Known rows, with every way that one mark hangs from another
[P R]: [ 0.64 -1.08 -0.62 -1.72 -5.32 -1.77  0.93 -3.22 -0.63 -0.07  0.68 -1.92
 -0.09 -0.05 -0.59  1.22  0.50  0.82  0.29]
[U E [R L] T]: [ 0.44 -1.00 -1.98 -1.01  2.12  2.69  0.47 -1.12 -0.92  1.22 -0.68 -1.05
  0.56  0.40 -0.29 -0.47  2.58 -0.48 -0.77]
[E [L V]]: [ 1.19  0.14 -2.53 -0.35 -0.93 -1.32  0.51 -1.49 -0.25  2.85  0.77 -1.74
  0.86  0.80 -0.84  1.79  0.13  0.98  1.10]
[V L]: [ 0.47 -0.87 -1.72 -0.03 -0.77 -2.15  1.05 -1.63  0.00  0.19  1.04  1.13
 -0.58  1.16 -0.33  2.39  0.44  0.29  0.24]
[U E R]: [-0.10 -1.33 -0.49 -1.76 -0.88  1.49  1.35 -1.97 -1.16 -0.94  0.94 -0.81
  0.61  0.38  1.22  0.20  2.31 -0.09 -0.57]
[T [U E [V L]]]: [ 1.61 -1.01 -0.54 -0.76 -1.00  0.28  1.48 -1.39 -0.06 -0.58  0.99  1.38
  0.24  1.62  0.63  1.75  1.25 -0.09 -0.91]
[U T]: [ 0.41 -0.90 -1.44 -0.15 -1.23 -0.63  0.55 -1.06 -1.09  2.83  0.24 -1.32
 -0.23  0.72 -1.63  0.92  0.15  0.66 -0.04]
[V [L [R P]]]: [-1.99 -0.86 -2.66 -2.97  1.13 -2.96  0.88 -1.52  0.16 -2.62  0.84  0.25
 -2.83  1.24  0.15  2.10 -1.02  0.41  0.22]
[R L]: [ 1.83 -0.45 -2.50 -0.27 -2.13 -1.47  0.78 -2.38 -0.31 -1.51  0.21 -1.25
 -0.05  0.61 -0.73  2.01 -0.22  0.92 -0.05]
[U E [R P] T V]: [-0.58 -1.28 -0.90 -3.28 -0.52  2.43  0.20 -0.46 -2.24  3.44 -0.14 -0.85
 -1.11  1.17  0.18 -1.24  3.63 -0.28 -1.14]
[R P]: [-0.40 -0.69 -1.75 -2.85 -3.52 -2.89  1.27 -2.52 -1.27 -1.02  0.98 -1.80
 -1.10  1.17 -0.72  1.41 -0.39  0.88  0.27]
[P [R [L V]]]: [ 1.17  0.03 -2.42 -1.47 -4.32 -1.85  0.82 -2.04  0.15 -1.41  0.36 -2.31
  0.15  0.37 -0.50  1.42 -0.12  0.47  0.89]
[T [U R [V [L E]]]]: [ 1.64 -0.90 -1.34 -1.37  0.20  0.27  3.15 -1.78  0.26  1.03 -0.13  1.10
 -0.38  1.78  1.57  2.25 -1.01 -0.28 -1.28]
[V [L E [R P]]]: [-2.15 -0.81 -2.21 -2.99  0.67 -3.09  2.19 -1.98  0.44 -1.72  0.68 -0.68
 -2.76  0.97  0.54  3.10 -2.65  0.29  0.08]
[L E V]: [ 0.19 -0.07 -1.22 -0.79 -3.25 -1.86  2.74 -1.31 -0.24  0.23  1.40 -2.50
  0.14  0.77  0.27  2.74 -2.47  0.58  0.58]
[P [R L]]: [ 1.62 -0.68 -1.96 -1.30 -4.39 -1.83  0.62 -3.41 -0.14 -1.00 -0.20 -1.89
 -0.07 -0.06 -0.87  1.41  0.54  0.74  0.18]
[E L]: [ 1.61 -0.56 -2.14 -0.24 -1.22 -1.35  0.35 -2.82 -0.57  3.05  0.09 -1.31
  0.70  0.41 -1.22  1.78  0.87  1.21  0.38]
[T [U [V L]]]: [ 2.16 -0.73 -1.46 -0.41 -1.43 -1.19  1.53 -1.33  0.14  0.12  0.65  1.58
 -0.44  1.98  0.03  2.37 -0.35  0.41 -0.65]
[U E [R P] V]: [-0.14 -1.22 -0.63 -3.62 -2.61  1.48  0.78 -1.72 -1.97  0.27  0.63 -0.70
 -1.00  1.17  1.32 -0.35  3.40 -0.02 -1.02]
[U E]: [ 0.15 -1.09 -0.24 -0.71 -2.87 -0.21  1.07 -2.26 -1.02 -1.02  1.48 -1.26
  0.64  0.30  0.05  1.22  1.37  0.46 -0.17]
[V [L R]]: [-0.85 -1.03 -2.00 -0.67  1.59 -1.70  0.69 -1.24  0.60 -2.03  0.95  0.85
 -1.76  0.70  0.32  2.48 -0.81  0.52  0.10]
[R [L E] P]: [ 0.40 -0.26 -2.68 -2.58 -3.03 -2.89  2.23 -3.21 -0.44 -1.17 -0.04 -2.83
 -1.16  0.90 -0.64  2.57 -1.89  0.70 -0.02]
[R [L E V] P]: [ 0.07  0.45 -3.04 -2.81 -2.65 -3.05  2.38 -1.86 -0.15 -1.28  0.55 -3.13
 -0.90  1.38 -0.24  2.56 -2.71  0.41  0.72]
[E [L R V]]: [-0.03 -0.02 -2.81 -1.06  1.33 -0.76  0.19 -0.99  0.37  0.56  0.53 -1.82
 -0.26  0.32 -0.17  1.92 -1.04  1.16  0.89]

Rows
[ 0.93  0.06 -1.95 -1.58 -4.46 -2.08  2.15 -2.61  0.47 -0.40  0.16 -3.15
  0.16  0.14 -0.18  2.36 -1.67  0.41  0.74]  [P [R [L E V]]]
[-1.37  0.14 -3.35 -3.53  0.90 -2.02  0.37 -1.27 -0.06  0.22  0.47 -2.53
 -1.21  0.90 -0.40  1.56 -1.32  1.13  1.04]  [E [L [R P] V]]
[-1.10 -0.22 -1.47 -1.37 -1.00 -1.24  2.43 -0.99  0.40 -1.78  1.35 -2.61
 -1.03  0.34  1.02  2.86 -3.62  0.76  0.36]  [L E R V]
[ 1.57 -1.21 -0.16 -2.09 -1.41  2.51  1.88 -1.79 -1.04 -0.87  0.55 -0.36
  0.84  1.16  1.62  0.18  1.62  0.01 -1.54]  [T [U E R V]]
[ 0.20 -1.13 -1.67 -1.11  2.88  2.84 -0.02 -1.56 -1.17  5.55 -0.83 -1.16
  1.23  0.10 -0.67 -0.60  3.62 -0.10 -0.34]  [U [E L] R T]
[-0.96 -0.95 -1.59 -0.75  1.25 -1.90  1.98 -1.75  0.86 -1.33  0.71  0.01
 -1.81  0.50  0.73  3.45 -2.28  0.39 -0.08]  [V [L E R]]
[ 1.40 -0.69 -1.31 -1.43 -0.45  0.03  1.49 -3.12 -0.27  0.50  0.35 -1.54
  2.04  0.58 -0.58  1.41  0.32  0.66 -0.20]  [T [U [E L]]]
[-2.35 -0.10 -2.02 -3.74 -1.33 -2.50  2.59 -1.14 -0.05 -2.54  1.28 -3.20
 -2.06  0.84  0.74  2.55 -3.93  0.71  0.54]  [L E [R P] V]
[ 1.15  0.31 -2.48 -0.40 -2.06 -1.74  2.36 -1.46  0.30 -0.75  0.57 -2.53
  0.18  0.79  0.00  2.90 -2.45  0.52  0.50]  [R [L E V]]
[ 0.03 -0.20 -1.84 -0.32  1.51  1.12  0.00 -0.27 -0.73  5.31  0.30 -2.03
  1.48  0.48 -1.45  0.34  1.84  0.18  0.74]  [U [E [L V]] T]
[ 1.41 -1.11 -1.22 -0.70  1.82  3.93 -0.69 -0.95 -1.50  7.60 -1.07 -0.29
  0.69  0.41 -0.37 -0.91  4.91  0.07 -0.97]  [U [E L] R T V]
[ 0.34 -1.05 -0.82 -4.54 -2.02  1.28  2.00 -1.96 -1.47 -1.50  0.55 -0.93
 -0.25  1.65  1.40 -0.17  1.30 -0.08 -1.35]  [T [U E [R P] V]]
[ 1.96 -0.43 -3.04 -3.90 -1.28 -0.07  1.64 -2.25 -0.75 -1.80 -0.81 -0.92
 -0.86  1.96  0.58  0.62 -0.15  0.33 -1.17]  [T [U [R L P] V]]
[-2.09 -0.15 -2.43 -3.72 -0.89 -2.44  1.10 -0.69 -0.33 -3.26  1.43 -2.40
 -2.06  1.15  0.37  1.51 -2.33  0.86  0.72]  [L [R P] V]
[ 1.26 -0.94 -1.58  0.68 -0.17  0.00 -0.23  0.14 -0.61  5.09 -0.03  1.60
 -1.26  1.54 -1.24  1.29  2.01  0.15 -0.40]  [U T [V L]]
[-0.86 -0.56 -2.99 -3.24  0.53 -2.03  0.15 -2.65 -0.40  0.44 -0.10 -2.07
 -1.53  0.44 -0.74  1.59 -0.49  1.36  0.33]  [E [L [R P]]]
[ 2.34 -0.95 -1.07 -1.81  0.43  2.83  1.06 -2.43 -0.78  2.44 -0.34 -0.45
  1.58  0.84  0.86  0.19  2.63  0.28 -1.21]  [T [U [E L] R V]]
[-0.20 -1.05 -1.39  0.16  1.73  0.46  0.71 -0.06  0.32  3.77 -0.26  0.57
 -2.46  0.73 -0.10  2.32 -0.70  0.28 -0.85]  [U T [V [L E R]]]
[ 2.21 -0.97 -1.09 -1.92 -1.94  1.01  1.95 -1.81 -0.82 -0.16  0.12 -0.23
  0.21  1.45  0.96  0.80  0.14  0.51 -1.32]  [T [U R V]]
[ 1.02 -1.17 -1.80 -0.18  2.04  1.61  0.03  0.18 -0.76  5.46 -0.48  2.01
 -1.32  1.53 -0.01  0.29  2.93 -0.36 -0.87]  [U R T [V L]]
[ 1.36 -0.84 -1.17 -1.69  0.84  1.77  0.40 -2.11  0.00  0.07  0.01 -1.05
  0.40  0.33  0.42  1.28  0.55  1.10 -1.02]  [T [U [E [L R]] V]]
[-0.85 -0.88 -2.62 -3.32  1.74  1.45  0.57 -1.38 -1.36  0.53 -0.79 -1.84
 -0.47  0.91 -0.49 -0.85  2.35 -0.55 -0.63]  [U E [R L P] T]
[ 1.24 -0.79 -1.91 -2.30  0.63  1.45  2.19 -2.65 -0.16 -3.80 -0.17 -1.13
  1.34  0.84  0.92  0.55  0.32 -0.20 -1.05]  [T [U E [R L]]]
[ 1.27 -1.16 -1.21 -0.59 -0.63  2.15  0.08 -0.27 -1.56  4.90 -0.44 -0.14
 -0.67  1.00 -0.17 -0.29  2.39  0.28 -1.09]  [U R T V]
[-0.51 -0.74 -2.38 -3.50  0.49 -1.83  1.22 -1.17  0.31 -2.48  0.47  0.76
 -2.69  2.02  0.47  2.10 -1.74  0.51 -0.75]  [T [U [V [L [R P]]]]]
[-1.84 -0.79 -1.65 -3.54 -1.76 -2.46  2.41 -2.66 -0.36 -2.33  0.71 -3.03
 -2.22  0.41  0.33  2.53 -3.12  0.96 -0.17]  [L E [R P]]
